In the rows, 128 means zero.
Known rows, with every step that occurs:
sozed pabiz saku kunu: [108 121  97 109 103 159 174 155 150  92 141 157 139 151 137 145 114 136
 144 101 106  85 149 115 100 115 119 161 155  90 197 122 143 156 131 129
 122 175  98 179 114 112 173]
bazag gode zubal vaba ruforev nufir saku: [145 116  90 110 252  89 105 207 104 137  90 128 181 148 139 116 154 117
 108 172 203 102  79 119  74 116 197 162 149  81 156 142 153  68 118  93
 169 212 131  78 146  90 177]
vufik pabiz ruforev nufir: [131  89 122 136  86 103 154 195  78 159 119 127 110 153  89 110 136 148
 100 135 146 168  94 167 149 156 149 126 157 115  45 141 110 157 145 173
 159 108 132 101 169 102 158]
vaba ruforev: [162 117 141 111 160 146 135 153 109 150 151 142 109 137 143 142 132 137
 142 132 141 133 126 145  92  91 132 148 151 120 109 155 122 124 119 121
 152 113 102 119 125 155 123]
pabiz vufik kunu saku nufir ruforev vaba: [ 99 178 176 171 122  34 252 115 125  71  76 158  71 140 101 154 147 187
 192 146 126 231 127 131 141 177 137  45 163 132  86 211 145 108  91 151
 111 110 115 144 107 125 219]
kunu kavom sozun saku nufir ruforev: [120 143 188 175 156 105 190 112 144 106 136 132  75 168 127 163 135 141
 179 126 115 126  56 129 169 163 126 107 150 121  97 133  96 118 148 203
 108  92 126 142 129 113 119]
saku nufir ruforev vaba: [124 133 154 125 175  68 172 121 125 100  99 109  92 112 136 153 119 125
 162 127 140 144 120 139 166 140 136  85 156 127  94 168 141 101  74 123
 111  93 142  96  84 127 185]
sozun saku kunu: [126 116 107 132 136 138 137 158 128 105 148 127 127 105 131 140 119 115
 159 171 135 107  99 120  97 151 117 163 126 130 182 113 153 108 144 128
 120 150 109 169 120 136 146]
kunu kavom sozun: [116 136 163 166 118 143 148 106 120 140 138 140 105 151 128 148 148 145
 162 100 115 123 106 130 146 129 124 117 129 108  94 113  78 139 162 168
 130 111 139 137 185 122  88]
zubal gode: [ 92 124 150 105 171 104 131 143  93  95 139 135 128 120 110 113 106 135
 126 144 141 118 135 115 129 128 162 138 116 137 128 121 143 144 105 125
 148 136 118 128 122 110 123]
pabiz saku nufir ruforev vaba zubal: [ 80 137 140 104 176  82 182 124 133  57 155 111  95 136 131 191 124 115
 167 112 149 147 111 152 133 146 126 114 165  91 103 170 170  91  90 124
  81 135 147 102  57 127 198]
zubal gode bazag: [ 95 115 159 109 146  79 141 144 107  96 153 126 122 112 126 107 125 106
 118 169 152  91 124  89 146 101 168 170 126 161 146  86 124 120 103  91
 145 111 113 152 123  99 161]
vufik kunu saku nufir ruforev: [119 169 167 158 107  73 224 115 157 106  91 184 105 142 116 127 139 155
 188 156 102 206 122 128 152 165 160  49 199 155 102 169 132 110  95 176
 129 109  94 127  95 104 176]
sozun kavom kunu saku nufir: [ 97 157 128 178 114 158 195 154 122  75 105 180 117 126 128 141 116 140
 190  99 111 134  85 107 107 157 169  67 197 155 188 115 134 125 132 160
 121 124 109 132 102 145 130]
nufir ruforev vaba: [128 157 140 135 179  85 133 112 110 108  92 104  84 110 135 178 131 132
 145 142 144 138 125 134 141 122 142 102 122  82  81 146 133 112  73 111
 124  99 150 121 113 123 166]
nufir ruforev vaba zubal: [102 173 135 129 192 106 135 116  90 104 127 116  89 108 132 190 123  95
 164 128 164 153 115 158 123 119 132 110 132  80  85 153 144  84  81  94
 106 128 164 109 119 151 171]
vufik norep: [131 128 136 124 102 124 120 137 141 140 126 167 107 125 106 133 127 102
 118 129 111 145 148  85 143 120 125  86 127 126 119 148 153 130 136 157
 137 122 135 133 148 119 143]
ruforev nufir saku: [133 128  71 165 171 107 136 186 107 135  80 101 159 158 109 114 144 109
 110 157 150 148  94 143 128 168 169 107 122 115 134 113 128  99 156 165
 137 181 136 108 139  79 174]
ruforev vaba zubal: [ 84 145 105 126 174 124 119 139  93 112 147 122 118  96 121 176 132  87
 155 119 167 143 121 159 123 125 119 133 123  84 106 143 158  89 135  82
 111 162 170 117 132 162 158]
bazag gode: [139 123 134 135 141 110 109 113 131 115 135 128 155 118 125 125 132 160
 125 135 159 114 111 105 115 141 136 150 119 113 135 143 125 128 120 100
 123 168 124 109 152 115 120]
vaba zubal norep: [ 82 173 136 136 163 124 112 127 112 119 177 143 132 121 131 144 106 116
 131 115 134 126 108 125 130 103 156 145 133 121 152 157 148 117 129 140
 150 143 162 106  92 141 145]
sozun kavom kunu: [116 158 133 155 130 173 148 160 118 116 127 159 104 123 138 163 110 149
 155  95 119 106  82 116  88 128 168 102 134 119 174 112 132 134 118 139
 123 127 126 132 146 160 110]
pabiz sozed: [121 100 133 146  95 114 114 145 100  97 131 135 139 161  86 128 139 151
 121  84 120 139 126 129 100 150 129 128 122 101 124 127 122 124 119 109
 130 119 102 129 123 153 114]
gode zubal norep: [ 87 150 140 132 159 126 107 119 172 131 162 134 141 108 149 117 117 102
  97 139 114 105 107 101 139  88 164 131 124 126 170 138 152 110 126 129
 146 138 148 117  98 126 150]
ruforev vaba: [109 126 109 128 155 107 118 130 108 112 111 109 110  98 125 161 138 121
 136 140 145 128 132 137 140 124 128 122 114  93 103 137 144 119 128  96
 123 131 152 129 122 137 149]
vaba zubal gode bazag: [ 69 134 151 109 163 103 143 155  87  91 187 139 134 109 126 120 119  73
 139 150 173 109 111 107 129  98 158 184 131 155 150  95 137  88 108  78
 129 142 130 139 135 127 169]
zubal vaba ruforev nufir: [146 115 111  82 190  89 132 197  58 165  72 151 113 165 126 143 134 145
 125 145 159 106 135 131  84  96 161 170 164  90 100 142 127 117  95 124
 205 126 137  90 126 110 146]
kavom sozun saku nufir ruforev: [119 129 188 154 149  79 160 114 155 107 121 129  54 163 129 161 116 119
 153 164 117 121  51 140 162 172 126 100 158 116  79 130 127 110 120 171
 108  98 124 143  87 103 162]
gode zubal vaba: [ 97 131 126  81 163 103 106 136 147 124 105 145 141 115 144 115 128  98
 110 130 138  88 136 110 119  95 139 138 137 116 163 118 161 102 106  90
 142 133 153 130 112 121 143]
saku nufir: [128 105 144 124 129 110 166 139 146 122 136 137 138 127 130 103 114 121
 143 111 124 137 127 133 152 142 121 115 157 166 142 148 139 117 121 139
 116 123 123 105 100 135 147]
ruforev nufir: [122 115 100 141 137 113 144 164 101 153  95 124 138 155 109 122 135 116
 119 141 137 131 118 133 123 146 141 131 138 103 104 123 117 112 128 139
 151 161 137  99 160 105 152]
kavom kunu saku nufir ruforev: [127 158 151 155 120 106 203 113 106  78  85 153  87 137 167 140 112 125
 199 134  97 150 117 109 121 152 156  62 198 151 153 133 129 123  90 165
 117  89  98 106  84 102 178]
sozed pabiz ruforev nufir saku: [138 148  60 163 160 112 137 218  87 144  96 136 148 195  96 117 139 137
 115  94 160 151  91 162 147 130 173 131 140  75 135 132 106 145 179 176
 140 171 114 151 163  88 175]
sozun saku nufir ruforev: [136 133 157 138 163  90 165 135 158  93 130 123  93 141 128 145 118 127
 148 154 133 129  81 125 152 163 129 118 148 141 137 147 150 106 108 165
 106 105 113 132  71 122 163]
sozun saku: [120 129 110 137 145 125 111 145 140 107 143 116 114 131 114 152 135 122
 120 166 137 110  94 122 129 150 122 153 107 107 141 117 151 128 166 137
 116 146 126 169 113 129 131]
saku sozun kavom: [110 124 169 143 134 158 133 157 134 132 156 148 125 140  89 114 125 167
 149  96 149 124 103 143 115 136 126 113 155 102 119 113 121 108 117 106
 142 108 160 152 123 154  92]
zubal vaba ruforev nufir saku: [155 132  82 111 223  81 125 222  62 142  61 126 136 171 128 136 144 141
 118 160 175 123 112 145  90 119 189 152 154 101 132 136 139 101 120 147
 189 148 138 102 108  88 173]

Rows:
[177 120  84 166 200 163 195 227  66 154 122 126 172 143 140 121 154 135
 188 132 165 155 107 145  70 123 166 149 158 136 174 135  94  82 152 179
 161 163 103  96 190 127 142]  vaba ruforev nufir saku kunu kavom
[105 117 164 170 134 124 171 134 147 109 155 140 105 156 117 148 145 133
 171 122 121 112  67 131 165 165 110 128 142 126 119 121 110 124 202 191
 111 126 134 152 139 124 109]  kunu kavom sozun saku nufir
[131 137 130 192 144 144 168 140 114 117 121 124 146 131 147 124 139 131
 193 116 129 138  87 143 122 147 146 111 133 138 163 102  95 107 170 184
 121 139 127 146 180 105 126]  nufir saku kunu kavom sozun
[163 120  82 154 199 123 142 211  88 157 103 110 140 164 123 133 150 118
 123 166 166 151  91 158  94 134 173 130 147 107 118 140 124  95 151 157
 160 166 112  98 140 109 173]  vaba ruforev nufir saku
[113  68 146 156  48 124 138 156 109  95 122 133 128 147  72 115 135 142
  90 108 118 150 115 148 126 180 130 107 135 119  87 135 140 155 125 125
 142 103 111 123 121 161 142]  vufik pabiz sozed
[164 134  82 130 220 119 178 240  43 139  78 140 169 152 146 126 149 160
 182 126 173 125 126 131  64 110 181 163 168 123 193 130 115  88 127 172
 193 144 125  99 156 103 144]  zubal vaba ruforev nufir saku kunu kavom
[119 120 134 127 156 136 108 113 172 123 160 131 171 107 140 109 136 103
 115 142 156 110  97 100 112 129 137 143 120 109 152 136 143  91 123  71
 104 191 127 106 168 130 132]  bazag gode zubal
[ 78  88 172 133  60 174 180 174 142  78 163 149  80 144 111 152 123 173
 131 116 117 105  85 145 105 177 144  95 171  87 122 109 160 174 132 139
 131 102 154 157 104 134 148]  vufik pabiz saku sozun kavom kunu
[ 49 133 136 104 188  78 133 153  67  81 174 119 116  77 122 151 125  61
 148 162 190 107 117 119 143  94 162 177 121 117 125 107 155  78 107  45
 125 147 157 143 129 134 191]  ruforev vaba zubal gode bazag
[115 185 156 185 137 138 208 139 120  68  86 174  88 142 138 157 108 150
 205 105 106 144  80 108 109 153 181  46 206 148 167 125 122 117  81 179
 121  91 102 124  93 129 146]  sozun kavom kunu saku nufir ruforev
[105 127 122 152  97 123 187 127 107  82 106 161 119 126 157 126 116 111
 189 131 101 139 126 110 120 158 143  82 188 157 176 121 142 129 142 151
 122 119 103 115  94 114 165]  kavom kunu saku nufir
[139 111  74 100 232 111 144 235  89 152  84 138 172 129 159 104 133  80
 142 170 172 114 103 138  52 102 183 154 170 120 186 122 159  47 103 106
 180 175 119  96 131 109 203]  gode zubal vaba ruforev nufir saku kunu
[147 116 124 168 206 156 148 240  91 160 129 130 138 178  87 117 149 155
 144 134 186 148  65 178  81 141 172 117 176  83 109 129 113  74 136 139
 171 146 146 123 139 136 139]  vaba ruforev nufir saku sozun kavom
[ 96 120 139 146  91 141 146 125  81 101 118 148 103 135 147 124 127 125
 184 146 114 132 142 119  96 155 120  94 180  94 138  92 128 125 140 111
 143 106 133 149 120 108 148]  kavom kunu saku sozun
[135 148 117 124 120 131 129 161 109 139 146 163 118 165 118 132 123 154
 134  64 135 130 126 143 147  88 130 152 141  88 130 146 105 174 148 139
 132 119 106 173 151 133 128]  sozed pabiz ruforev
[ 69 141 147 103 190 124 127 154  73  92 173 148 134 120 104 125 100 100
 149 121 165 134 122 134 114 120 150 149 123 130 132 127 153 117 107 110
 133 161 140 111 134 137 130]  vaba zubal gode
[127 123 100 203 152 131 182 181  84 145  96 120 157 157 126 118 147 122
 182 131 137 143  77 146 117 168 164 108 143 115 137  96  82  90 172 194
 143 170 136 117 211  82 149]  ruforev nufir saku kunu kavom sozun
[ 83 115 153 122 106 166 158 162 132  83 172 145  95 154 125 163 127 183
 159  97 118  95  95 124  75 147 139 118 157  73 159  96 144 146 124 128
 120 119 143 158 103 130 120]  pabiz saku sozun kavom kunu
[ 93  54 165 107  54 131 158 137 154  94 166 118 108 149 101 114 136 154
 103 153 120 122 132 154 143 176 103 120 163  95  74 125 155 160 140 132
 135 105 157 150  87 102 168]  vufik pabiz saku sozun
[ 97 147 153 171 118 159 138 139 118 102 131 158 129 148  76 114 145 168
 167 121 138 140 114 130 115 150 131  90 186  99 122  98 113 106 137 121
 147 110 147 179 115 132  95]  kunu saku sozun kavom
[ 65 144 175 102 239  65 174 144  72  69 143 132 104 102 117 154  92  96
 179 124 175 151 119 149 149 131 161 109 149 127 100 167 169  88  56 104
 116 128 149  79  87 136 186]  saku nufir ruforev vaba zubal gode
[127 111 129 148 150 117 120 150 128 116 136 107 152 140 118  96 136 129
 138 143 153 148 116 160 136 162 124 109 138 115 136 115 141 100 152 126
 128 129 154 146 100 106 156]  nufir saku sozun
[119 122 158 160 111 153 170 119 105 140 142 148 122 130 146 130 130 137
 197 103 114 121 113 131 112 124 119 126 145 128 131 109  80 118 144 157
 136 113 128 137 197 124 100]  saku kunu kavom sozun
[111 130 133  87 178  89  93 123 148 112 109 148 171 110 141 111 127 129
 109 133 167  79 114  82 103 111 148 158 130 100 170 129 158 104  94  60
 134 172 149 112 135 109 136]  bazag gode zubal vaba
[ 69 161 163 114 214  62 146 139  70  73 153 116  88  92 133 167 116  72
 157 168 185 113 109 117 146  90 175 154 130 112 104 119 141  72  53  58
 121 113 149 130 116 119 202]  nufir ruforev vaba zubal gode bazag
[103 146 175 171 181  81 177 115 125  90 120 115  58 136 121 199 145 136
 191 141 134 120  65 134 180 162 129 100 138  85  74 145 117 107 148 174
 103  93 152 144 122 122 142]  kunu kavom sozun saku nufir ruforev vaba
[100 122 143 151 129 114 104 120 139 121 137 122  77 150 116 169 132 117
 126 173 123 103  65 139 136 159 121 138 116  87  87 102 132 132 174 143
 120 135 135 180 130 112 131]  kavom sozun saku
[158 115 112 185 183 150 188 203  67 167 116 128 137 168 146 130 152 128
 192 135 151 143  75 164  80 131 165 132 165 108 121 121  77  85 162 187
 171 156 112 108 209 106 142]  vaba ruforev nufir saku kunu kavom sozun
[110 155 138 155 158  72 177 107 112  73  74 120  94 119 122 154 134 124
 183 153 131 161 132 128 163 155 142  65 182 120  98 148 132  99  91 132
 118  99 125 118  72 101 185]  kunu saku nufir ruforev vaba
[108 152 105 154  97 144 150 119  90  86  97 149 108 126 154 146 130 116
 172 146 102 128 130 103  95 144 149  94 158 120 163 104 130 141 146 139
 130 130 108 141 123 108 145]  kavom kunu saku
[142 130  71 187 165 142 190 205  85 132  99 115 191 136 125 101 148 129
 174 123 151 150 107 132 103 162 165 127 139 140 194 110 104  87 163 190
 141 176 125 105 193  96 150]  ruforev nufir saku kunu kavom
[103 129 162 142 122 171 150 161 106 125 148 157 104 132 128 137 111 158
 173  93 134 106  95 137  84 138 143 102 153  98 149  99 132 117 113 108
 138 103 148 141 135 161 110]  saku sozun kavom kunu
